Known rows, with every step that occurs:
gevafun -> dabam -> nevof -> vilavas -> ritav -> gesu: [-10.7  17.3  20.7  24.1  29.4   0.4  32.9  13.4  15.8  -0.9 -28.2  -3.7
 -14.2 -15.5  10.0  11.6  21.2  21.9  16.8  -8.5]
nevof -> vilavas -> gevafun -> dabam: [  6.2  29.4  -3.5  11.1  24.5  -5.1  12.2  11.4 -17.0  -1.7 -10.9  21.9
 -34.9  -2.5  -9.7  18.9   7.2  -1.3   0.9  12.6]
dabam -> ritav -> gesu -> kudura -> bagin: [-12.4  25.6  53.0  16.1 -23.8  23.9   1.0   7.2   9.3  10.7 -23.4  -0.1
  15.5  21.2   3.6 -33.7  27.1  35.1  -4.1  -4.6]
gesu -> kudura: [-12.1  14.1   3.2  22.6   2.2   1.6  -6.1  -2.4  12.9  -5.2  -2.9  14.9
   3.1  18.2  11.7  -3.1  13.2   3.1 -11.5   1.3]
ritav -> dabam -> nevof -> vilavas -> gevafun: [-15.6  43.9   9.2   0.4  25.3  16.7  19.0 -14.6   5.6  -9.9  -7.6   0.5
  -7.5 -11.9 -30.0  32.6   1.6   2.3  30.0   8.0]
vilavas -> ritav -> gesu: [  1.9  -3.3  35.9   2.7  -2.7 -10.1   3.9  14.1  33.1  -7.2 -20.0   1.4
  13.1 -20.9   4.9 -35.7  11.7  21.9  -1.3  -3.0]
ritav -> dabam -> nevof -> vilavas: [-24.0  27.5  -2.7   2.2  22.4  22.7  22.9  -7.3   6.8  -6.9  -8.4 -17.0
  -7.7  -8.0 -14.5  56.4   9.3   3.5  17.6  -6.7]
nevof -> vilavas -> gevafun -> dabam -> ritav: [  9.2  29.6  -0.6   6.7  19.2   0.6  27.3  17.1  -9.9   9.3 -25.5  20.2
 -27.9   4.9   6.1  13.3  21.5  17.5   0.3  13.0]
gesu -> kudura -> bagin: [-12.0  18.0  16.5  27.4 -11.1  24.2 -19.2  -5.7  -3.4   5.1  -0.1  -0.1
   3.5  22.0  -0.1   1.2  11.8   4.1  -3.9   1.9]
vilavas -> nevof -> dabam -> ritav -> gesu: [  3.8  -2.2  31.8  -2.9   6.2   1.7  14.9 -19.7  -5.4  -1.3 -12.0 -10.5
  11.9 -15.0   9.3 -18.5  20.8  28.7  28.8   6.5]
vilavas -> ritav -> gesu -> kudura -> bagin: [ -9.9  15.8  54.4  29.6 -13.2  16.5 -11.3   8.7  29.7  -1.1 -22.2   2.6
  14.4   1.3   3.6 -36.6  21.8  27.0  -6.1  -2.7]
gevafun -> vilavas -> nevof -> dabam -> ritav: [ -0.3   1.7  -6.1  16.0  12.8  -7.4  19.4  -7.8 -13.6  12.2 -11.4  -6.6
  14.0   7.6  19.1  24.0  36.9  24.3  30.3   6.7]
ritav -> dabam -> nevof: [-17.1   9.2   1.0  -1.2  18.8  29.4  26.4 -23.5  12.6  -5.2  -0.2 -15.7
   6.3 -11.7  -8.8  14.7   3.0  -3.4  33.7  -3.7]
vilavas -> nevof -> dabam -> ritav -> gesu -> kudura -> bagin: [ -7.6  16.5  47.2  22.2  -5.6  27.0  -3.5 -25.4  -8.6   4.0 -13.6  -8.9
  16.3   6.0   9.1 -17.2  33.6  34.2  25.3   7.3]
dabam -> nevof -> vilavas -> gevafun: [ -7.8  41.0   8.2  11.8  19.2  -3.4   6.0 -10.3  -8.3   0.8  -3.7   5.6
  -4.5   3.0 -22.2  27.8  -9.1   5.1  22.4   5.8]
ritav -> gesu: [ -2.7   7.0  31.4  -6.3  -5.1  -7.8   4.1   6.9   6.4  -6.0  -8.5  -0.7
   4.6 -10.3 -10.8 -29.9   1.3  12.7   1.6  -4.7]
gufar -> gevafun -> vilavas -> nevof: [  7.4  37.8   9.3  37.9  12.7 -13.4   1.1 -18.9   7.5   6.4 -10.6   7.0
  18.7  -5.9  -7.4  12.2  16.3  -7.5  41.9   9.6]
dabam -> nevof: [ -9.0   5.3  -1.0  10.3   9.6   9.0  11.3 -18.5  -0.7   5.2   3.8 -10.9
   9.4   4.5  -0.1   8.2  -6.9  -0.1  27.0  -3.4]
nevof -> dabam: [  1.4 -13.5 -10.9 -13.2  10.4  -1.4  -1.8  -5.5 -23.1  -2.5   3.8   3.0
 -10.3   2.7   0.6   4.2   7.8   0.8   0.7  17.4]
vilavas -> nevof: [  0.8   4.6   4.4  19.3   9.8   3.1   1.6 -27.7   5.1  -2.8   6.9 -13.2
   7.6 -17.8   5.0  12.4  -3.0  -0.9  27.4  -6.4]
gevafun -> dabam: [  2.8  -4.5 -12.8  11.6  16.6   4.4  19.2   4.6  -9.6   2.4  -4.2   3.1
 -21.1  -2.7  10.4  -0.7  11.6  -8.1   6.5   1.7]
gufar -> gevafun -> dabam -> nevof -> vilavas: [ -2.1  41.4  -8.7  25.2  37.0   9.8  20.3  -7.5 -14.1   8.2 -18.1   8.3
 -22.2   4.0  -8.5  36.8   9.3 -12.0  28.3  13.4]
ritav -> gesu -> kudura: [-16.7  22.3  34.1  16.9  -5.2  -6.0  -0.9   2.4  21.3 -10.9  -9.4  16.1
   5.9   8.6   0.1 -31.8  13.8  12.9 -11.1  -5.0]

Rows:
[ -9.1  12.3 -11.6  30.4  35.2   8.1  28.5   8.0   8.5   4.1 -21.0  -3.9
 -18.5  -6.9  21.9  40.8  19.5   8.9  15.5  -2.4] | gevafun -> dabam -> nevof -> vilavas -> ritav
[ 18.0  17.4   0.6   7.0  13.8  14.0  28.7  -0.2  -0.4  16.4 -27.6  19.3
  -9.8   6.0  11.8 -16.1  24.8   1.8  14.6  21.7] | gufar -> gevafun -> dabam -> ritav
[-13.1  20.0 -18.2  22.5  32.1   8.0  26.6  -1.6 -15.4   6.7  -8.9  -5.5
 -26.5   4.2   6.4  48.3   9.7  -0.5  17.0  -4.1] | gevafun -> dabam -> nevof -> vilavas
[-22.2  32.7  22.1  47.9  32.9   2.5  27.8  10.3  29.1  -6.4 -30.3  10.3
 -12.2   3.1  20.9   8.4  34.6  22.4   3.0  -6.2] | gevafun -> dabam -> nevof -> vilavas -> ritav -> gesu -> kudura
[-21.1  10.9   1.3  22.4  22.3  12.0  34.3   2.3  35.3   0.1 -19.9  -9.0
  20.0  -9.4   6.2  20.2  29.4  11.5  34.5  -7.5] | gevafun -> vilavas -> ritav -> dabam -> nevof
[-12.6   0.1   6.5   7.2  21.6  29.9  28.2 -14.2  37.5  -6.6 -12.1 -13.5
  11.6 -22.5   6.0   7.0  13.0   5.7  29.6  -2.5] | vilavas -> ritav -> dabam -> nevof
[  2.8  32.8  -2.4  31.9  39.7   9.1  22.1  -1.3  10.9   7.2 -29.8  11.0
 -15.5  -7.3   7.8  28.7  20.2  -1.0  24.6  17.1] | gufar -> gevafun -> dabam -> nevof -> vilavas -> ritav
[  6.0  -6.7  -1.0   1.3  11.6  10.6  10.0 -24.7 -12.5   5.1  -3.0  -9.3
   6.5  -5.1  21.1  10.6  21.2  17.9  27.2  11.0] | vilavas -> nevof -> dabam -> ritav
[ -9.5  14.6  32.4  17.8   8.1   4.1   9.5 -24.6   8.8  -6.2 -13.2   4.4
  15.5   2.9  20.7 -21.3  35.1  31.7  16.3   8.5] | vilavas -> nevof -> dabam -> ritav -> gesu -> kudura
[  2.2  -8.0  -4.8   6.5  18.0   3.6  -3.9 -30.3 -16.9  -5.5  10.7 -10.3
  -1.2 -16.6   5.7  15.7   6.7  -0.5  28.4  11.6] | vilavas -> nevof -> dabam
[ -0.5  32.4  36.5  21.1  10.0  -0.2  28.4   5.7  16.4  -1.2 -28.4  35.6
  -6.3   9.5   9.8 -58.4  30.4  24.0   6.0  13.0] | vilavas -> gevafun -> dabam -> ritav -> gesu -> kudura
[ -5.8  15.3  -1.0  34.8  10.3 -14.8   7.2  -8.6   4.9   3.9  -2.0  -9.0
  16.5  -4.6   5.3  22.6  15.9   2.9  30.9  -9.7] | gevafun -> vilavas -> nevof
[ -0.9  39.1  28.1  27.4  33.1   2.9  27.5   5.4  19.2   1.6 -37.7  11.5
 -10.2 -16.8  -1.5   0.2  20.7  10.3  26.8  10.2] | gufar -> gevafun -> dabam -> nevof -> vilavas -> ritav -> gesu
[  1.2  39.5  34.4  24.2   9.6   7.6  25.2   3.9  19.8   4.6 -37.3  33.7
  -2.1  14.1  13.1 -47.7  39.7  13.7   5.3  17.4] | gufar -> gevafun -> dabam -> ritav -> gesu -> kudura
[ 16.6  11.1   2.3   3.9  14.2   6.9  28.2   4.1  -3.0  12.0 -17.4  21.8
 -12.5   1.2  10.5 -26.1  16.8  12.4  15.8  16.4] | vilavas -> gevafun -> dabam -> ritav
[  2.5  34.0   8.4   2.2   8.2 -12.5  -5.9   7.0  -6.1  -4.8  -5.1  16.7
 -14.8   0.2 -21.3  19.7  -4.1   5.5  -1.7  11.0] | nevof -> vilavas -> gevafun
[ -4.0   8.5  25.4  10.3   5.5 -16.0  21.7  -2.5  -6.5   6.7 -19.0  -7.3
  18.7  -2.2  10.0  -5.6  39.3  35.1  31.7   0.9] | gevafun -> vilavas -> nevof -> dabam -> ritav -> gesu
[ -9.7  12.8  42.5   3.7 -14.1  23.6  -4.2   1.3 -14.0   8.0 -19.7   2.4
   6.5  24.3   3.2 -27.9  35.5  35.4  -2.8  11.4] | nevof -> dabam -> ritav -> gesu -> kudura -> bagin
[-10.0  12.8   2.2   0.6  15.1  15.7  14.4  19.3  34.0 -13.0 -24.7  -5.6
  -9.0 -21.4   3.9  39.0  23.8  13.1 -12.6  -1.6] | nevof -> vilavas -> ritav -> dabam
[  4.2 -14.5  -6.0 -17.4   2.9   6.2  12.2  -0.3 -18.2   8.6 -10.2   2.3
  -1.2  10.8  14.5  -1.2  22.2  18.6  -0.2  17.6] | nevof -> dabam -> ritav
[  4.1  17.4  -0.8  18.4  30.7   6.2  25.5 -22.5 -13.4   4.7  -0.9  11.3
 -12.1  -4.0  -6.9 -13.3  -4.0  -7.0  46.1  12.5] | vilavas -> gevafun -> dabam -> nevof
[  4.1  23.2  -5.6  22.9  30.8  15.4  24.0 -24.1  -8.1   9.6 -10.8   9.4
  -6.7  -0.2  -3.8  -2.3   5.0 -17.4  43.8  18.5] | gufar -> gevafun -> dabam -> nevof
[-16.3  23.6  27.5  33.3   8.7 -14.5  16.8  -6.2   6.9   1.9 -20.4   9.0
  19.6  15.6  19.9  -9.0  52.4  37.8  20.4   2.2] | gevafun -> vilavas -> nevof -> dabam -> ritav -> gesu -> kudura
